Each row was made from one path, in order. Every step used is in the known rows, and no mark comes twice. Write each row's path.
In the rows, 128 means zero.
Known rows
l/s/m/p/d/q/h: [100 111 128  94 129 121 116 161 150 170 102  61  80 176 138 192 120  84
 103 119 151 111 127 172 149 141 131 108  57 141  98 133 167  77 127 158
 137 111 107]
d/p/m: [165 118 133 135 107 149 150 101 167 100 160 122  94 130 122 136 125  89
 125  77 172 124 134 137 123 134 161 153 149 113 142 143  88 117 147 118
  97 100 150]
h/a/l/g/d: [ 98 124 120  90 178 136 145 133 107 140 123 149 168 129 118  97 132 176
 101 168 120 111 143 143 139 126  72 150 165 115 134 143 173 113 143 127
 137 146 131]
g/l/s: [120 111 148 107 120  99 131 101 123 128 116 143 110  93 154 111  80 134
 120 133 128 111 126 118  85 168 170 118 121  97 123 135 149 155 124 127
 140 161 157]
q/d: [108 131 104 149 131 101 150 106 151  88 106 127 181 150 136 164 151 135
 140 127 146 136  60 132 149 156 155 121 132 122 152 101 112 144 121  85
 109  99 127]
l/s/m/p/d/j: [120 157 111 111 132  83  96 140 125 104 139 111 107 114 156 175 118 109
 194 134 109 149 115 119 155  74 144 117  68  86 145 127 133  88 126 141
 135 127 129]
g/l/s/m/p/d/j: [ 91 174 127  96 142  71 114 128 133 127 131 136  86 101 173 165 114  97
 182 140 125 149 138 126 146  92 137 114  57  95 140 146 155  65 111 153
 164 144 147]
q/h/s/m/a/l: [100 114 109 155 134 159 120 161  77 175 151 147  58 107 102  41  86 107
  74 163 116 127 169 109  87 102 113 124 139 136  91 115 127 164 112 166
 168 145 126]
j/e: [175  91  78 176  88 125 146  73 157  64 134 123 185 128 106 136 126 127
 168  66 147 125  89  81 147 160 195  87 178 106 197 129  84 195 112 102
  79 102 138]
j/d/g/l: [123 144 152  90 133 119 202  64 205 134  78 145 118 114 139 161 122 119
 104 114 149 109 127 131 144 163 154 140 160 162 183 143 117  83 111  97
 147 162 162]
p/d/j: [116 162  87 114 140  76 107  87 185  49 142 135 150 110 138 161 130 114
 210 117 149 134  86 110 199 106 159 119 132  75 187 141 102 140 114  74
 115 119 146]
s/h/q/d/j: [ 95 184 121 174 139 108 123 117 152  86 111 132 188  99 123 148 187 156
 185 119 140 166  81 145 161 132 120 122  95 128 115 133  98 115 136  85
 120  99 121]
g/d/p/m: [129 122 145 104 130 138 174 111 178 112 128 121 106 146 103 156 141  85
 136  98 182 139 146 165 146 138 136 178 143  98 149 152 113  91 142 114
 106 103 150]
l/g/d/p/m/a: [ 96 119 178  87 143 157 154 144 140 148 163 119 103 150 129 117  99 123
 105 115 177 106 192 175 127 109 112 175 144  97 129 166 115 100 179 127
 104 107 134]
m/p/d: [147 130 112 124 118  91 128 110 150 110 148 116 134 169 130 203 131 123
 141 124 137 125  74 105 149 116 114 102 120 120 166 124 142  92 137 114
 143 109 109]
d/g: [167 102 129  94 133 114 161  93 175 109 114 130 171 156 112 151 116 126
 118  98 130 115  72 132 147 122 155 120 170 134 181 123  90 135 127  94
 107 122 124]
e/j/v: [175 110  45 204 104  73 113  44 155  43 128 175 177 117 146 170 114 135
 181  73 103 128  65 100 189 160 138  87 222  82 216  70  79 211 116  47
  68 130 135]
l/s/m/p/d: [156 125 130 109 122 103 111 157 102 141 131  85 111 151 152 186 123 104
 145 146 111 139 113 114 117  91 125 102  74 124 122 104 151  83 131 166
 140 124 113]
m/s/h: [184 113 155 183  69 140 106 139 101 131 161 130 142 103  95 104 151 126
 141 115 114 158 151  94  94 122 115 131 108 127  90 123 134 179 131 122
 121 128 105]
l/s/h: [168 106 151 156  80 141  90 138  95 125 125  91 148 103 133 104 124 156
 147 129  92 138 137 112  96 152 138 128 112 114  92 112 134 176 132 111
  93 143 105]
h/s/m/a/l/g: [100 121 132 132 159 168 130 168  48 180 174 134 109  96 150  49  85 145
  79 161  77 110 183 111  86  76  89 126 152 117  84 126 141 148 141 164
 143 147 136]
s/h/a/l/g/d/j: [ 81 165 115 116 161 131 107 136 117 116 124 157 168  88 126  80 148 182
 162 157 106 140 176 139 170 104  65 162 131 103 125 162 159 110 126 108
 127 148 125]
s/m/p/d/g/l: [121 151 146  65 151  92 183 119 166 179 105 134 109 155 148 183 130  74
 119 122 143 132 122 149 133 104 109 104  95 173 157 146 148  30  93 158
 176 134 136]
e/j: [180 145  77 160  98 107 139  68 130  75 141 158 177 127 146 156 132 155
 155  81 121 137  74  93 172 134 141  79 198 108 181  91  81 185 136  80
  93 134 120]
m/a/l/s/h/q/d: [ 95 130 169 146 145 155  93 197  69 182  96 108 139 130 113 107 156 187
 109 187 128 138 130 153  61 148  86 139  80 147  75  99 139 124 174 160
 170 120 109]
h/s/m: [147 124 110 162 120 127 149 131  90 116 156 128 127  97 147 106 121  74
 134 120  84 156 131 110 100  93 146 113 138 125  93 118 108 164  85 149
 115 129 138]
m/a: [133 111 130 138 104 110 106 111 118  90 168 146 137 134 131 105  85 153
 128 123 156 109 129 103 107 117 164 119 157 101 151 116  88 187 155 110
 108 113 114]
q/h/a/l/s: [138  89 111 129 137 153  83 139  96 147 121 136  77 121 112  59  87 166
  71 175 116  91 123 119  76 144 135 136 129 132 116 121 149 165 134 157
 150 166 134]
q/h/s/m/p: [131 126 108 189 100 130 164 130 100 163 159 126  84 132 119 127 108  91
  76 115  88 148 105 112 110  99 109  95 111 154  78 131 142 111 108 147
 144 130  97]
l/s/m/a/h/q/d: [108 142 175 119 159 151  97 201  74 162 104 101 124 150 118 112 157 142
 127 189 134 148 109 155  89 135 112 130  72 171  48  93 129 100 156 161
 127 118 116]
m/a/l/g/d/j: [ 49 150 120  93 177 103 129 125 133 108 135 159 147  99 119  96 101 174
 157 153 137 125 158 131 183  98 104 152 152  55 160 153 141 122 163  91
 136 138 140]
h/s/m/p/d/q: [103 128 130 102 136 104 123 169 131 149 142 107 114 183 164 221 142  64
 130 112 122 130 137 150 131 104 118 129  87 130 117 137 164  81 107 187
 164  91 121]
d/j: [125 149  87 149 118  81 117  71 168  34 152 160 156  89 132 126 113 138
 188  93 137 138  93  98 178 116 181 116 152  71 172 134  88 170 126  68
  97 123 138]
q/h/a/l/g/d/j: [ 54 157  95 107 184 123 135 110 151 118 120 158 131 101 104  80 121 167
 121 151 136 115 138 152 198 116  85 150 144 104 140 175 158 112 131  92
 132 155 138]
p/m/a/h: [143 120 157 139 106 163  89 124 111 121 184 137  74 140 113  77 102 127
 142 142 152 120 144  99 107 132 122 155 143 126 121 128 126 152 155 105
  85 127 121]
d/q: [129 108 118 115 118  97 119 109 172  76 128 126 162 157 144 181 133 124
 137  80 162 108 116 135 145 164 176 125 146 105 147 126 116 153 139 114
 104  88 130]
s/h/q: [175 138 150 177 106 138 124 119 120 115 139 111 176 101 106 124 167 158
 138 104 124 150 109 112  99 142 100  91 130 152  82 126 104 137 158 107
 106 114 101]

Write each row's path
[155 116 163 111 109 151  58 179  64 134 150 119  84 128 123  65 103 131
 143 173 108 138 158 108  98 124 138 135 109 139  67  97 130 145 131 149
  95 144 111]  l/s/m/a/h
[129 122 133 125 111 121 139  92 195  75  99 105 140 140 153 207 150 129
 132  89 158 107 142 122 166 182 177 153 152 124 166 115 114 128 144  99
 105 111 141]  j/d/q
[154 142 110 126 119  98 128 132 125 123 144 101 127 153 145 193 146  95
 153 120 129 149 104 110 143  90 113  91  96 140 137 110 136  69 117 144
 135 104 110]  s/m/p/d
[146 121  94 157 114 132 115  90 148  96 150 147 120 139 118  79 111 139
  84 124 150  94  96 127 125 137 143 112 152 163 126 144 109 165 106 113
 106 130 111]  q/h/a
[155 116 136  74 142 102 154 117 177 146 120 117 144 196 115 213 127 112
 122 115 134 114  59 140 158 100 111 116 131 146 196 134 127  66 133 122
 153 113 107]  m/p/d/g
[ 89 153 101 117 145  68 143  86 179  50 119 158 174 107 107 151 130 128
 201 115 150 157 105 130 203 125 153 142 147  57 177 144 111 137 124  64
 109 124 140]  g/d/j
[ 96 127 107 119 146 132 143 152 145 155 125  89  93 145 139 148 134  34
 120 122 126 130 140 167 153 118 132 118 101 146  85 139 140 127  69 156
 134 115 135]  p/d/q/h/s/m
[112 130  68 148 126  94 152  73 182  48 107 140 193 119  90 149 142 122
 219  79 158 153 105 110 206 147 181 117 165  61 220 154  93 165 106  82
  92 104 150]  g/d/j/e
[126 119 127  96 155 109 176 112 179 125  78 120 188 183 120 176 147 127
 117 119 139 123  48 168 160 132 148 136 141 144 186 113  98 112 113  95
 119 106 124]  q/d/g
[142 150  63 159 112 101 126 104 153  73 135 115 152 125 126 177 147  94
 220  80 144 160 109  94 193  95 164  84 110 108 199 141  95 114  97 135
 113  92 135]  s/m/p/d/j/e
[145 129 120 146 134 173  97 140  76 150 153 137 154  99 143  56 137 198
  92 148  89 106 160 110 101 117  67 125 151 160  96 138 156 138 139 133
 118 149 112]  s/h/a/l/g
[116 157  88 173 142 131 127 108 168  71 104 135 178 132  83 141 183 138
 203 103 153 152  56 116 190 166 153 105 132 132 162 143  98 132 119  94
 104  97 145]  a/h/q/d/j/e
[166 125 107 163 109 154  70 141  87 119 138 159 130 110 119  62 149 175
 116 155 111 128 158  97  78 130  95 137 147 164 118 117 139 154 114 151
 144 137 108]  s/h/a/l
[115 130 151 155 144 153 115 174  86 169  79  97 158 122 108 130 176 174
 116 171 119 150 100 146  83 165  87 129  85 150  75  99 143 114 162 142
 163 123 118]  a/l/s/h/q/d
[165 107 126 127 115 123 117 141  84 114 127  95 132  97 153 115 110 111
 146 129 102 145 135 112  98 111 173 105 108 112 103  88 110 158 119 147
  92 135 135]  l/s/m
[102 130 154  75 161 115 171 151 120 176  65 111 128 129 165 137 126  86
 119 151 120 142 133 176 102 128 158 130  75 155 116 109 134  87  88 167
 142 143 155]  q/d/g/l/s/m
[123 130 174  98 120 137  77 169  75 156 141 146  65 115 137  57  97 120
 136 178 120 132 179 113  83 137 135 134 101 146  63 116 150 127 122 159
 122 159 131]  g/l/s/m/a/h
[124 155 142 175 129 132 142 137 129 131 101 103 194 133 116 157 198 156
 137 130 135 158  79 151 117 158  98 112 100 168  88 113 114 112 142 107
 120  98 103]  s/h/q/d
[153 154 145  89 134 142 175 112 121 166  65 117 110 100 181 155 127 109
 125 124 100 140 163 138 137 128 151 118 132 157 151  95 111  95 106 151
 129 184 156]  e/j/d/g/l/s/m
[127 114 108 129 149 145 148 110 112 132 147 127 154  97 133  93 112 174
 102 128 107 101 114  97 134 128 102 111 175 106 129 123 146 141 160  98
 118 143 140]  a/l/g
[102 125 152 127 118 149 133 145 147 126 153 129  91 167 134 132 119 111
 111 119 196 113 151 165 107 125 158 174 121 121 145 134  86 116 158 141
 118  83 133]  q/d/p/m/a
[ 85 141 142  83 158  90 199  97 189 149  71 155 155 156 135 157 133 110
 108 126 157 119  87 170 138 159 143 130 125 156 170 141 128  88  94 111
 155 130 154]  q/d/g/l
[147  83 119 123 130 128  99 134  93 123 117 125 110 102 118 102  92 161
 117 159 104 113 114  92  88 149 154 133 138  86 131  97 143 169 155 136
 146 156 144]  a/l/s
[119 124 159 114 153 161 124 181  70 184 135 142 151 118  94  77 155 167
 101 177 100 131 195 138 102 109  37 171 121 131  86 150 198 118 144 154
 154 152 116]  m/s/h/a/l/g/d
[103 145 154  73 160 101 189 136 141 206 120 146  89 149 150 173 113  53
 100 133 108 131 127 155 111  88  98 123 101 168 139 162 160  44  72 181
 202 144 145]  h/s/m/p/d/g/l
[119 125 142  72 148 122 174 128 179 121 111 125 166 147 106 156 149 139
 113 105 142 124 130 178 190 143 113 150 165 107 117 158 126  73 145  97
 115 113 128]  l/g/d/p
[121 140 142  92 132  92 130 144 110 167 125 110  89 130 167 176 117  90
 136 151 126 138 133 126 106 112 117 100  66 132 114 125 171  63 116 175
 170 137 133]  g/l/s/m/p/d
[180 114 143 149  93 149  59 149  73 118 137 128 144 117 153  76 122 171
 126 153  95 116 151 124  59 130 132 141 108 152  95 126 131 176 114 152
 103 140 101]  l/s/h/a
[118 116 117 147 136 144 110 172  57 150 165 160  84 103 127  57  93 115
 103 164 100 135 177  96  70  86 124 132 149 118 106 103 120 165 121 180
 167 138 133]  h/s/m/a/l
[146 119 128 152 121 144 115 122 116 118 160 160 107 128 104  95 123 113
 127 144  73 132  86  96 119 142 117 146 170 128  88 137 145 169  98 108
 124 149 130]  a/h/s
[107 124 178  37 158 117 120 172 107 187 115 113  90 138 165 118  82  89
 125 165 144 115 182 163  92  90 150 130  84 137 132 124 124  98 111 189
 155 141 145]  p/d/g/l/s/m/a
[162 102 139 150  97 154  77 153  76 148 112 105 126  90 115  85 126 170
 132 152  85 138 150  99  80 152 115 136 115 116  95  97 153 168 140 132
 131 155 110]  a/l/s/h
[188 127 173 185  99 148 120 146  94 147 162 122 153 101  78 114 168 138
 124 110 123 157 132 108  74 122  93 107 103 147  63 132 124 148 169 137
 138 120 106]  m/s/h/q
[148 103 179 131  97 194  69 190  78 179 137 105  56 111 118  67 111 150
 110 149 128 125 216 136  54 133 115 180 100 123  84 124 135 136 167 175
 140 136 120]  d/p/m/a/l/s/h
[ 77 106 117 130 144 153 109 183  97 178 139 140  56 135 117  73  94  98
  74 149 132 116 193 137  98 118 121 139 128 135  87 122 140 151 121 186
 171 125 129]  d/q/h/s/m/a/l
[110 122 101 138 136 162 110 114 164 125 103 138  77 140 115 115 142 151
  66 148 162  85 157 127 136 172 124 156 148 175 144 132 146 121 128 140
 155 141 132]  j/d/q/h/a/l
[ 98 135  81 135 139 111 169  77 170  71 114 123 208 106 109 136 133 140
 204  80 140 135 114 121 220 137 157 113 167  62 201 169 108 150 120  76
  77 114 151]  l/g/d/j/e
[ 79 112 112 118 145 125 140 130 181 147 129 110  94 164 123 158 112  67
  96 119 132  98 103 163 159 152 131 138 129 121 114 167 154 152  92 123
 151 119 137]  p/d/q/h/s
[142 149 106 133 106 127 148  79 181  80  97 116 157 148 171 227 165 147
 145  73 148 117 133 119 201 178 159 129 182 125 190  99 104 140 148  96
 103 123 132]  e/j/d/q
[188 121 177 173  71 180 117 154 113 155 172 118  88 116  94 106 160  92
 130  94 140 155 192 127  82 118 112 169  96 135  79 150 127 135 143 144
 120 111 119]  d/p/m/s/h
[147 121 144 129 105 137  71 130 117  98 164 153 109 146 101  80 111 156
 141 149 137 119 120  95 126 143 129 134 158 135 107 115 122 157 143 100
  99 131 104]  m/a/h
[107 151 197 109 152 129 182 149 144 211  86 147 143 138  99 138 173 107
  95 136 150 148 125 177  85 143  86 134  77 190 101 157 149  74 123 154
 191 130 140]  m/s/h/q/d/g/l
[108 133 130 168 104 145 167 135 138 166 127  99  64 146 136 185 132  89
  68 111 105 132 149 131 134 128 118 132 103 165  88 130 155  79 119 155
 151 126 108]  j/d/q/h/s/m/p
[159 122 143 151 131 186  92 166  54 178 172 147 132  98 122  44 136 180
  82 159  88 110 184 105  72  97  60 139 130 154  79 145 175 143 146 162
 147 153 121]  m/s/h/a/l/g
[192 120 147 177  82 149  72 150  79 123 177 159 138 121 116  72 150 142
 121 137 113 132 168 109  59 104 111 141 108 164  90 135 136 174 111 161
 126 128 103]  m/s/h/a
[121 142  96 147 103 143 160  72 205 107  85 105 118 150 134 197 149 134
 106  74 163 104 113 135 216 195 145 116 170 147 165 117 110 140 138  73
  99 136 117]  e/j/d/q/h
[ 86  98 113 145 130 132 147 115 165 137 137 128 101 149 119 132  99  86
  79  99 124  99 105 153 140 161 147 134 144 118 102 163 142 173 104 115
 136 122 132]  d/q/h/s
[136 120 109 127 157 155 116 122  89 131 163 152 148 111 148  68 113 189
  80 149 107  88 134 108 108 112  97 122 170 141 124 136 145 141 148 132
 127 144 135]  h/a/l/g
[ 79 123 179  66 157 117 141 176  98 186  89 126 110 148 167 109  93 105
 107 165 139 126 168 178  81 110 158 141  75 146 121 111 115 106 113 183
 148 132 141]  q/d/g/l/s/m/a
[182 147 118 111 119 144 187  63 183 111  82 128 163 148 139 200 147 151
 124  90 116 122  87 116 199 133 141 124 205 153 226  96  73 124 136  78
 107 157 126]  e/j/d/g
